Each row was made from one path, in order. Every step used is in the known rows, and no mark comes twice. Write each row's path.
In the rows, zero is written as 100.
Known rows
gipat/kazi/nomu: [101,97,92,110,91,100,119,105,110,110,86,79,130,109,101,99,77,112,110,95,95,97,106,102,101,111,120,88,109,104,94,105,102,104,114,88,117,111,92,89,89,76,96,93,102,98,74,109,99,92,110,99,98,112,110,94,94,97,109,89,86,96,106,101,95,97,96,102,104,101,88,99,81,89,103,110,97,110]
nomu/kazi/fuvam/mube/nemop/divub: [88,112,98,107,104,106,101,109,117,89,114,116,63,87,88,102,117,106,83,78,105,91,110,86,99,78,112,105,86,101,95,126,101,104,96,95,113,90,117,110,146,124,96,87,111,102,121,93,97,133,125,98,105,104,95,100,111,127,83,105,109,108,76,101,95,103,103,113,113,128,107,82,94,90,107,89,110,117]
sebelop/nemop/mube: [111,113,98,77,106,89,143,85,105,117,89,103,117,92,108,92,123,104,114,112,103,98,100,111,104,121,101,101,108,87,105,127,97,102,108,102,103,91,87,92,96,113,106,82,96,92,84,106,106,90,72,87,108,96,94,100,116,115,100,110,85,87,129,120,100,98,106,104,108,91,81,105,121,109,96,89,90,96]
sebelop/nemop/mube/kazi/gipat: [103,117,100,94,112,90,71,53,100,105,100,118,95,97,105,98,128,92,93,108,91,104,90,101,111,116,72,109,119,96,92,87,99,91,103,108,100,91,90,95,85,119,116,98,103,87,115,113,101,98,71,100,111,117,98,107,99,68,109,115,101,91,132,125,100,103,115,98,121,94,105,91,114,110,117,85,93,87]
lalitab/gipat/kazi/nomu: [99,98,92,103,99,101,76,98,115,107,90,95,123,114,111,96,74,95,96,97,94,107,107,103,92,103,117,88,113,102,95,105,109,102,104,78,120,108,85,100,94,78,98,109,105,100,82,106,98,91,94,116,81,92,105,102,89,107,128,77,97,103,119,100,90,99,93,104,93,94,95,103,101,75,91,101,98,106]
gipat/kazi/lalitab: [97,95,92,103,90,104,95,92,124,111,95,87,119,102,91,90,91,119,104,103,91,99,101,105,111,103,123,90,95,103,107,61,90,110,95,92,101,111,103,100,73,91,85,91,96,102,94,111,95,98,120,93,97,112,103,96,81,77,84,111,92,98,90,104,112,97,98,103,108,86,91,101,76,97,84,105,103,101]
nomu/kazi/gipat/divub: [106,96,101,109,94,96,86,124,106,87,110,75,98,112,100,106,95,91,101,107,105,97,104,92,111,79,75,112,94,99,89,77,100,107,87,91,89,93,100,108,94,85,103,106,105,99,95,123,95,120,91,105,83,111,99,99,106,111,100,84,88,93,95,97,99,98,98,107,96,83,114,92,104,103,87,122,97,95]
nime/nemop/divub/gipat: [115,77,100,95,107,99,128,145,91,99,105,89,86,115,104,103,83,106,118,105,120,95,91,85,94,110,74,105,97,98,130,108,108,87,103,106,72,95,104,102,86,92,107,121,93,97,57,96,110,88,99,94,94,49,95,98,110,88,92,87,87,96,95,88,97,102,104,91,83,96,108,106,114,106,94,95,97,79]
nemop/divub/gipat/kazi/fuvam: [102,92,102,107,110,103,106,120,89,89,110,86,109,123,84,98,70,98,105,88,104,92,88,93,89,117,90,113,88,97,117,103,100,110,102,119,69,111,113,105,147,89,97,107,97,106,98,78,94,68,127,88,82,90,106,102,121,76,102,104,125,104,64,80,113,103,82,81,101,110,97,107,92,87,96,117,107,105]
lalitab/kazi/mube/nemop/divub: [104,96,90,111,97,111,95,98,76,84,108,151,83,92,96,104,100,108,99,87,103,99,99,87,99,88,106,112,95,102,91,95,95,98,79,97,108,99,100,100,110,137,108,91,110,107,98,98,95,113,64,101,94,92,102,105,73,111,95,97,118,79,98,113,103,88,93,122,84,114,113,95,106,83,114,109,105,105]
divub/gipat/kazi: [105,95,102,104,102,94,109,109,90,106,90,67,116,106,101,102,80,93,105,106,100,100,92,104,108,109,90,93,91,108,111,89,103,103,105,110,77,104,98,91,103,84,100,109,100,101,102,97,99,82,102,87,86,92,104,97,126,95,105,105,98,92,96,93,107,101,86,78,94,77,93,114,93,107,80,102,99,96]
kazi/mube/nemop/sebelop: [96,91,100,109,97,98,132,79,74,96,98,119,77,99,101,98,128,104,95,107,105,93,89,108,104,99,86,102,100,96,101,106,88,100,98,107,129,92,84,107,82,111,94,91,101,102,89,111,101,81,55,92,106,109,96,102,78,102,96,121,102,94,102,102,99,97,109,120,83,110,99,92,99,90,117,94,103,103]
mube/kazi/lalitab/gipat: [90,90,102,88,93,101,49,73,123,113,107,116,95,94,97,100,112,102,86,107,95,108,102,88,96,93,105,90,97,105,97,43,102,95,88,77,90,99,91,107,71,102,94,113,98,100,111,108,99,97,97,106,101,94,95,98,78,80,105,97,98,112,112,93,89,98,113,103,95,86,123,101,88,101,96,66,98,91]
sebelop/nemop/divub/gipat/kazi/fuvam/mube: [101,124,104,105,120,100,93,73,96,91,114,107,108,102,100,92,96,87,88,92,96,100,97,113,95,130,95,109,91,89,110,138,102,114,104,112,88,98,128,109,170,105,98,104,97,98,120,83,92,86,103,100,93,102,103,106,114,96,107,114,121,103,83,101,122,107,85,77,122,118,77,91,119,102,90,127,108,97]
nomu/kazi/fuvam/mube/nemop/divub/gipat: [92,114,104,111,116,103,77,118,98,83,118,118,50,97,92,98,114,92,80,83,114,92,98,84,103,89,79,103,78,98,92,116,100,98,91,106,102,88,122,109,151,124,105,96,106,101,124,80,99,105,118,99,93,84,104,98,123,115,93,110,116,116,83,90,103,107,100,97,103,121,115,84,104,86,103,99,111,106]
nemop/divub/gipat/kazi/nomu: [108,93,95,108,107,101,107,114,99,97,102,86,117,124,102,98,65,105,110,91,103,91,102,90,94,129,96,102,94,93,109,100,101,111,104,101,108,105,99,108,125,86,111,103,105,103,67,104,100,67,99,100,86,65,111,96,93,84,122,94,101,94,90,93,110,99,88,97,105,101,103,94,96,82,102,117,100,101]
nomu/kazi/fuvam/mube: [91,128,104,100,99,104,103,105,113,109,102,80,99,78,90,104,125,98,93,95,96,99,112,96,111,76,122,94,95,97,84,107,96,107,114,92,113,96,118,102,118,104,85,91,97,103,130,85,107,124,132,94,113,122,96,92,129,138,86,92,97,117,86,96,93,98,99,108,106,115,110,99,85,96,101,99,107,112]
lalitab/gipat: [101,92,101,81,97,94,101,113,120,111,96,88,101,98,104,104,98,96,110,112,108,106,101,99,87,85,105,95,98,98,104,101,106,92,100,86,84,97,90,104,94,84,102,114,98,104,95,90,107,104,82,101,93,90,93,100,99,111,113,77,89,102,124,95,82,96,103,99,71,85,111,115,110,104,93,76,94,94]
divub/gipat/kazi/mube/nemop/sebelop: [96,94,101,130,110,100,93,78,52,87,93,117,76,113,107,91,112,85,79,105,101,97,73,110,106,114,68,104,94,101,112,99,91,104,89,113,100,100,86,106,98,100,97,99,106,98,98,112,99,59,50,90,91,106,103,104,97,100,106,149,120,94,95,98,111,104,89,92,91,90,100,90,93,80,103,115,108,101]
lalitab/kazi/gipat/divub: [108,93,101,109,91,102,80,112,73,87,112,101,105,98,106,108,83,98,111,102,99,107,102,96,95,85,81,116,109,98,86,65,103,104,67,106,77,105,108,98,110,90,98,109,98,104,108,113,92,124,94,104,88,127,102,101,76,102,104,79,111,86,106,105,104,93,96,112,85,96,105,103,121,109,99,127,97,98]
mube/fuvam/kazi: [97,97,111,80,84,103,124,130,102,98,84,87,94,91,97,112,102,100,115,109,99,104,119,108,96,84,125,99,108,105,95,128,99,87,104,115,107,98,101,82,47,102,103,90,95,104,121,94,101,116,127,120,111,105,98,96,106,102,91,97,95,108,97,95,99,98,102,99,108,90,105,119,100,126,95,93,97,110]
fuvam/kazi/mube: [106,117,96,92,93,101,106,84,105,99,92,97,120,91,96,105,114,101,114,101,87,100,111,111,99,93,123,108,108,96,96,98,92,104,126,95,108,104,104,95,80,119,100,84,99,101,108,100,110,106,82,109,136,121,103,97,101,132,92,79,82,104,103,97,108,92,92,114,82,101,110,108,103,113,102,106,100,104]
divub/gipat/kazi/nemop: [109,94,104,117,104,98,112,103,91,99,94,91,114,111,103,98,83,93,99,102,102,102,92,111,98,116,81,98,88,114,104,82,98,100,102,105,104,107,101,103,115,84,104,109,99,103,88,100,102,93,89,93,92,87,104,94,115,94,109,110,90,96,94,103,105,101,94,81,86,93,82,104,91,111,95,126,103,84]
kazi/mube: [104,103,97,95,88,99,114,84,85,111,93,99,121,100,96,101,107,102,117,111,98,100,95,107,103,89,112,95,93,94,92,87,87,104,115,89,109,104,88,98,81,106,99,101,96,103,88,97,108,89,63,91,105,111,101,99,105,119,92,66,81,100,100,95,101,94,96,115,83,92,102,109,92,103,105,98,96,102]
nemop/mube: [108,106,99,79,98,93,130,92,101,117,91,89,112,92,102,96,110,107,128,105,101,97,95,101,112,102,120,98,114,91,116,116,93,104,109,96,94,99,81,95,85,93,103,93,97,97,78,109,105,97,88,80,106,98,93,98,105,113,92,99,86,95,117,99,89,98,107,107,99,78,96,115,105,93,108,80,88,107]
fuvam/mube/kazi/gipat: [87,116,105,103,97,97,62,68,108,104,105,90,84,85,97,110,107,94,96,98,84,107,97,106,115,88,103,91,107,107,80,64,99,97,108,107,112,96,96,104,98,100,113,106,107,99,127,97,102,125,80,104,114,137,100,98,75,99,103,79,86,102,120,103,96,104,114,98,109,86,115,94,97,116,114,78,96,102]
nomu/kazi: [100,101,105,93,95,96,127,125,114,110,90,60,97,100,97,108,112,108,103,107,108,94,113,83,109,82,102,96,97,107,90,97,101,94,105,93,104,92,96,94,87,93,102,86,105,106,99,96,110,118,112,89,102,87,98,91,136,122,92,102,81,94,96,98,97,93,100,110,90,88,116,106,75,109,87,92,97,101]
divub/gipat/kazi/lalitab: [105,92,97,105,100,98,81,96,95,106,98,91,112,113,98,89,89,101,103,107,98,98,93,104,105,109,95,92,80,102,108,55,92,110,93,100,83,110,111,104,96,92,94,100,94,102,98,104,98,77,112,93,95,99,106,98,101,74,92,116,97,104,95,87,114,103,95,87,105,86,95,107,87,103,82,105,101,89]
sebelop/nemop/divub/gipat/kazi/fuvam: [104,100,95,107,120,99,101,105,90,89,109,103,105,117,100,93,88,96,96,94,106,93,93,106,84,135,72,117,91,94,106,137,101,105,98,116,72,103,121,102,158,101,103,97,94,104,108,83,95,73,121,94,83,91,106,106,125,67,111,117,127,103,73,98,117,105,85,79,114,129,82,95,113,104,90,130,110,89]

Which path is each row?
[90,94,108,97,91,99,105,102,104,111,100,82,103,97,88,107,105,99,98,98,94,100,99,92,92,93,113,103,105,109,93,101,96,89,114,110,88,105,102,87,85,99,94,108,95,106,123,90,102,91,148,87,109,125,103,96,113,83,96,81,110,110,95,92,93,102,104,93,106,104,104,108,83,108,110,85,103,105]	mube/kazi/fuvam
[103,104,96,88,93,95,121,100,136,109,94,84,123,101,105,104,98,112,119,97,95,94,128,103,89,110,126,100,128,94,85,105,103,98,121,92,128,103,103,89,84,104,100,90,99,99,89,100,107,112,118,116,130,101,107,91,97,115,109,79,81,109,108,99,98,92,103,119,95,117,102,100,94,116,115,103,97,108]	fuvam/kazi/nomu
[104,94,95,109,105,97,99,105,98,105,89,81,129,121,107,95,74,101,105,100,100,97,99,104,100,121,94,90,100,102,95,96,101,102,111,101,107,107,98,98,96,83,101,110,103,98,81,98,106,79,100,98,92,93,116,93,109,93,114,90,99,103,110,92,96,101,87,91,101,97,95,102,90,96,100,111,97,96]	divub/gipat/kazi/nomu
[104,106,96,99,97,105,114,102,107,112,93,93,122,97,107,104,91,117,114,94,106,103,121,91,93,109,117,92,125,98,76,93,101,90,98,90,129,105,102,82,94,95,98,97,99,103,89,90,104,115,111,106,105,103,108,90,86,107,109,71,99,97,112,108,91,87,100,123,89,116,103,103,90,97,117,109,97,101]	lalitab/kazi/nomu
[98,108,98,70,101,104,45,83,100,93,95,148,108,87,102,90,115,89,94,109,92,110,114,101,102,94,128,99,112,90,108,94,96,101,89,92,112,95,98,101,60,113,97,94,87,93,109,99,98,100,109,126,108,99,98,109,69,93,86,126,107,125,108,96,99,100,114,108,118,99,119,114,123,84,100,77,89,102]	nemop/mube/fuvam/kazi/lalitab/gipat
[105,92,105,89,96,99,138,109,79,104,88,118,116,91,104,101,101,103,114,104,104,102,93,103,104,104,105,94,108,104,101,120,93,93,106,109,136,97,82,94,67,98,109,101,90,93,81,107,103,102,103,101,103,97,94,102,87,94,88,112,94,101,104,117,89,102,118,108,112,98,85,115,104,99,120,110,95,99]	kazi/nemop/mube/fuvam
[99,94,105,106,106,101,111,70,112,99,101,96,102,102,105,101,97,89,76,104,101,101,92,108,92,118,94,100,116,108,115,101,106,100,94,97,120,99,87,121,115,59,97,103,98,107,82,110,96,99,72,106,96,88,89,101,86,108,124,144,116,85,99,110,101,96,101,103,73,108,91,90,105,98,108,125,102,91]	lalitab/gipat/kazi/nemop/sebelop
[90,107,102,105,99,99,110,98,107,101,105,111,78,77,101,101,111,103,97,91,95,99,99,118,101,79,116,94,94,99,88,134,95,99,104,110,112,101,114,101,108,117,88,101,100,97,131,88,100,117,123,91,114,132,99,101,101,119,89,75,105,112,108,96,87,107,113,100,107,114,82,97,99,95,108,81,103,114]	kazi/fuvam/mube/nemop
[92,109,106,121,109,101,76,100,76,92,105,110,80,92,102,93,96,88,78,91,94,105,88,117,101,93,96,93,85,105,100,110,103,102,96,114,84,108,119,97,125,104,93,109,104,96,144,87,93,98,122,97,96,122,106,100,112,104,99,101,116,113,98,91,100,114,90,73,112,97,82,98,98,85,91,96,108,111]	divub/gipat/kazi/fuvam/mube/nemop
[107,86,100,99,90,97,105,125,100,94,111,82,111,108,109,106,78,96,120,108,101,100,96,110,92,86,79,107,98,91,97,82,98,110,85,107,82,104,94,107,92,92,103,116,99,101,84,121,95,112,90,100,91,128,99,104,85,101,104,60,90,94,110,93,98,98,99,100,90,83,94,94,120,111,94,108,94,99]	kazi/gipat/divub
[98,100,102,91,93,101,92,102,111,104,93,88,113,106,106,100,86,87,95,107,95,111,100,101,94,92,109,92,102,111,112,95,111,100,95,85,89,106,88,101,102,70,94,112,106,104,100,100,97,101,87,105,83,93,96,108,108,108,116,95,98,93,112,98,93,99,89,88,81,80,99,113,99,94,78,95,96,105]	lalitab/gipat/kazi
[97,82,102,120,108,104,105,125,86,82,113,119,72,122,91,96,77,97,91,87,107,95,84,98,92,106,74,110,82,103,110,119,104,99,85,116,75,107,111,98,138,107,100,101,105,102,106,90,90,72,126,89,76,93,109,107,109,70,102,109,133,100,73,87,109,109,89,80,101,103,91,96,101,84,95,101,111,105]	mube/nemop/divub/gipat/kazi/fuvam
[111,109,102,97,102,90,64,80,95,96,113,118,97,106,112,100,115,86,92,106,88,102,91,105,106,112,72,118,101,93,101,94,103,106,89,104,82,90,88,98,93,109,114,99,105,83,101,142,88,103,67,100,95,117,99,112,79,79,116,116,100,87,130,116,105,105,103,99,129,79,93,83,131,110,102,98,91,86]	sebelop/nemop/mube/kazi/gipat/divub
[113,80,104,97,111,94,139,114,107,93,113,98,99,110,99,102,87,107,119,98,119,88,92,96,85,122,69,105,85,98,103,94,97,99,102,103,106,96,103,115,137,98,116,114,95,108,70,92,108,99,85,95,96,59,98,93,105,85,107,95,94,94,89,97,105,95,103,104,74,107,102,94,110,114,109,122,105,81]	kazi/nemop/divub/gipat
[109,93,100,81,105,95,145,113,124,107,104,93,105,102,105,102,103,111,116,102,113,93,105,100,88,117,95,108,97,93,100,139,102,99,100,102,99,89,97,98,119,113,109,82,99,102,76,98,98,99,93,101,95,74,96,105,104,88,104,108,94,81,97,113,108,93,103,103,100,105,87,91,114,118,92,101,97,94]	sebelop/nemop/divub
[93,104,108,95,93,99,118,103,108,110,99,101,79,77,105,103,112,111,103,98,99,102,102,114,106,79,117,89,94,102,92,116,105,95,100,100,122,95,94,95,93,114,102,94,106,100,114,105,98,123,89,99,117,111,94,99,96,124,94,93,79,96,125,102,87,101,112,104,99,93,88,98,100,109,94,73,98,115]	fuvam/mube/nemop
[109,95,93,101,114,99,83,83,103,96,109,119,110,118,99,86,96,104,97,102,107,93,96,100,97,133,75,100,78,92,109,83,94,111,85,102,89,100,115,107,128,117,102,86,97,96,85,105,93,79,91,102,86,71,107,101,91,60,101,138,110,92,80,109,129,99,94,89,118,108,87,87,104,108,80,121,105,77]	sebelop/nemop/divub/gipat/kazi/lalitab
[93,99,98,99,98,103,88,101,98,101,98,89,113,105,93,97,85,91,84,97,91,110,99,105,89,91,111,98,107,104,106,111,107,100,100,90,82,112,104,101,112,72,83,115,95,107,119,84,100,94,125,100,82,113,99,105,114,106,113,83,119,107,93,91,95,103,93,81,85,110,94,114,104,80,89,100,103,104]	lalitab/gipat/kazi/fuvam
[95,94,100,98,90,100,107,103,117,116,90,88,112,103,100,108,101,118,102,98,97,98,109,89,96,109,117,88,112,104,83,85,100,87,120,95,121,102,81,86,77,94,106,98,104,99,91,110,104,92,114,100,113,98,107,92,92,85,111,81,86,103,116,101,87,98,111,113,110,101,113,93,77,106,118,91,95,101]	mube/kazi/nomu
[92,119,101,95,96,101,119,105,100,111,100,79,119,77,97,104,105,100,113,98,92,99,104,114,94,88,128,91,104,93,96,117,92,111,120,106,109,105,113,101,122,103,89,101,88,102,125,84,107,113,127,96,123,131,98,101,107,120,90,69,98,117,96,89,91,103,103,101,100,122,90,105,100,106,110,95,102,114]	kazi/fuvam/mube
[93,110,102,108,101,112,93,98,99,89,120,141,80,71,96,101,109,110,87,75,100,100,104,92,91,89,119,111,101,101,91,121,101,101,80,106,107,101,126,101,150,120,95,95,103,106,132,79,92,138,125,102,106,115,98,100,82,114,94,100,130,96,85,108,97,100,101,114,103,136,100,96,109,83,120,101,109,117]	lalitab/kazi/fuvam/mube/nemop/divub
[97,98,96,97,101,105,93,99,89,110,104,112,87,100,93,97,117,102,97,99,90,104,93,84,111,103,117,104,120,102,122,115,104,87,116,95,71,103,102,89,56,93,92,110,92,90,98,112,107,96,129,87,108,105,95,106,111,88,81,101,109,113,101,97,84,110,116,95,119,97,106,107,107,81,121,79,95,93]	nime/nemop/mube/kazi/fuvam
[91,105,100,118,102,100,114,82,76,91,98,122,64,98,101,100,142,100,78,108,109,91,96,92,112,92,86,106,102,99,96,104,89,100,91,91,129,87,88,110,78,117,97,83,111,100,95,104,105,96,54,95,105,102,95,99,99,120,92,141,105,93,92,105,102,92,107,126,85,105,119,80,85,90,112,105,106,105]	nomu/kazi/mube/nemop/sebelop
[112,76,95,109,108,105,113,142,88,92,100,86,86,123,99,99,72,97,107,98,106,100,90,90,103,118,82,106,89,107,135,105,112,97,102,100,67,102,102,102,91,78,105,115,101,98,59,113,100,90,98,101,77,54,96,102,112,95,94,109,97,88,81,90,108,106,89,80,96,82,99,100,106,95,82,108,100,86]	nime/nemop/divub/gipat/kazi
[89,103,100,115,96,109,98,111,106,85,113,115,82,90,91,99,83,108,86,75,90,95,98,114,100,100,118,104,88,103,108,137,100,112,97,109,107,106,114,104,141,106,92,86,110,98,119,104,84,106,122,98,102,121,99,107,85,113,91,101,121,95,80,102,102,106,93,98,118,112,82,88,95,77,103,100,109,127]	gipat/kazi/fuvam/mube/nemop/divub
[93,118,113,87,87,99,93,90,117,119,95,82,94,72,98,112,114,103,104,99,89,105,104,100,115,89,132,87,92,109,97,90,100,99,115,102,104,96,94,89,88,103,103,94,106,98,123,104,98,121,97,99,115,113,96,95,85,118,100,92,78,98,112,102,89,98,109,99,113,78,109,101,88,117,102,71,95,106]	fuvam/mube/kazi
[100,88,109,103,93,99,124,88,119,110,100,93,102,96,100,110,111,107,98,100,101,99,98,97,97,100,102,95,94,117,85,72,101,87,116,103,116,98,88,95,84,98,105,102,102,106,98,111,103,113,103,96,117,92,97,91,103,85,106,94,84,91,104,107,93,95,109,102,91,91,99,96,87,126,114,99,101,90]	mube/kazi/nemop
[95,96,109,92,90,101,88,107,95,86,97,95,89,96,100,110,95,95,110,106,97,106,114,109,101,81,91,106,116,103,81,113,97,88,102,124,115,101,104,93,46,98,112,100,97,102,130,83,100,121,120,127,109,118,100,97,99,87,96,90,104,111,99,96,103,102,100,96,106,102,111,110,105,120,103,102,98,106]	mube/fuvam/kazi/gipat
[111,100,100,96,113,95,112,105,101,95,104,97,108,117,102,97,85,93,98,104,108,96,93,100,96,133,72,110,86,99,109,121,105,103,94,108,82,94,104,100,132,100,112,91,104,99,89,98,93,81,85,100,83,67,102,103,122,81,114,128,109,84,87,107,123,100,84,80,111,86,84,96,113,120,76,120,102,88]	sebelop/nemop/divub/gipat/kazi
[94,112,101,106,89,104,102,113,63,96,84,104,99,97,93,105,119,91,94,111,106,104,109,86,115,67,105,95,87,106,80,116,91,95,108,90,129,90,88,91,60,116,99,96,101,105,110,91,107,92,93,106,82,113,102,102,114,117,80,96,93,115,92,100,100,95,97,114,113,93,118,108,74,95,95,112,101,99]	nomu/kazi/mube/fuvam
[101,95,90,80,104,109,47,105,87,90,98,157,88,96,107,92,116,85,88,110,91,114,113,99,101,84,121,101,121,95,124,102,107,88,94,79,85,96,102,101,13,108,93,111,87,85,94,112,103,111,101,132,107,88,91,112,68,104,76,124,99,124,109,103,91,107,120,100,116,95,110,116,132,83,100,80,91,87]	nime/nemop/mube/fuvam/kazi/lalitab/gipat
[97,102,94,92,100,100,65,97,124,107,101,104,100,106,98,94,114,96,85,110,108,104,115,79,100,79,105,87,96,100,91,47,98,99,85,62,100,92,100,115,90,103,92,106,98,102,100,96,106,109,104,108,95,86,96,98,102,109,96,103,85,110,105,97,95,93,111,113,81,104,127,98,89,93,85,84,101,88]	nomu/kazi/lalitab/gipat
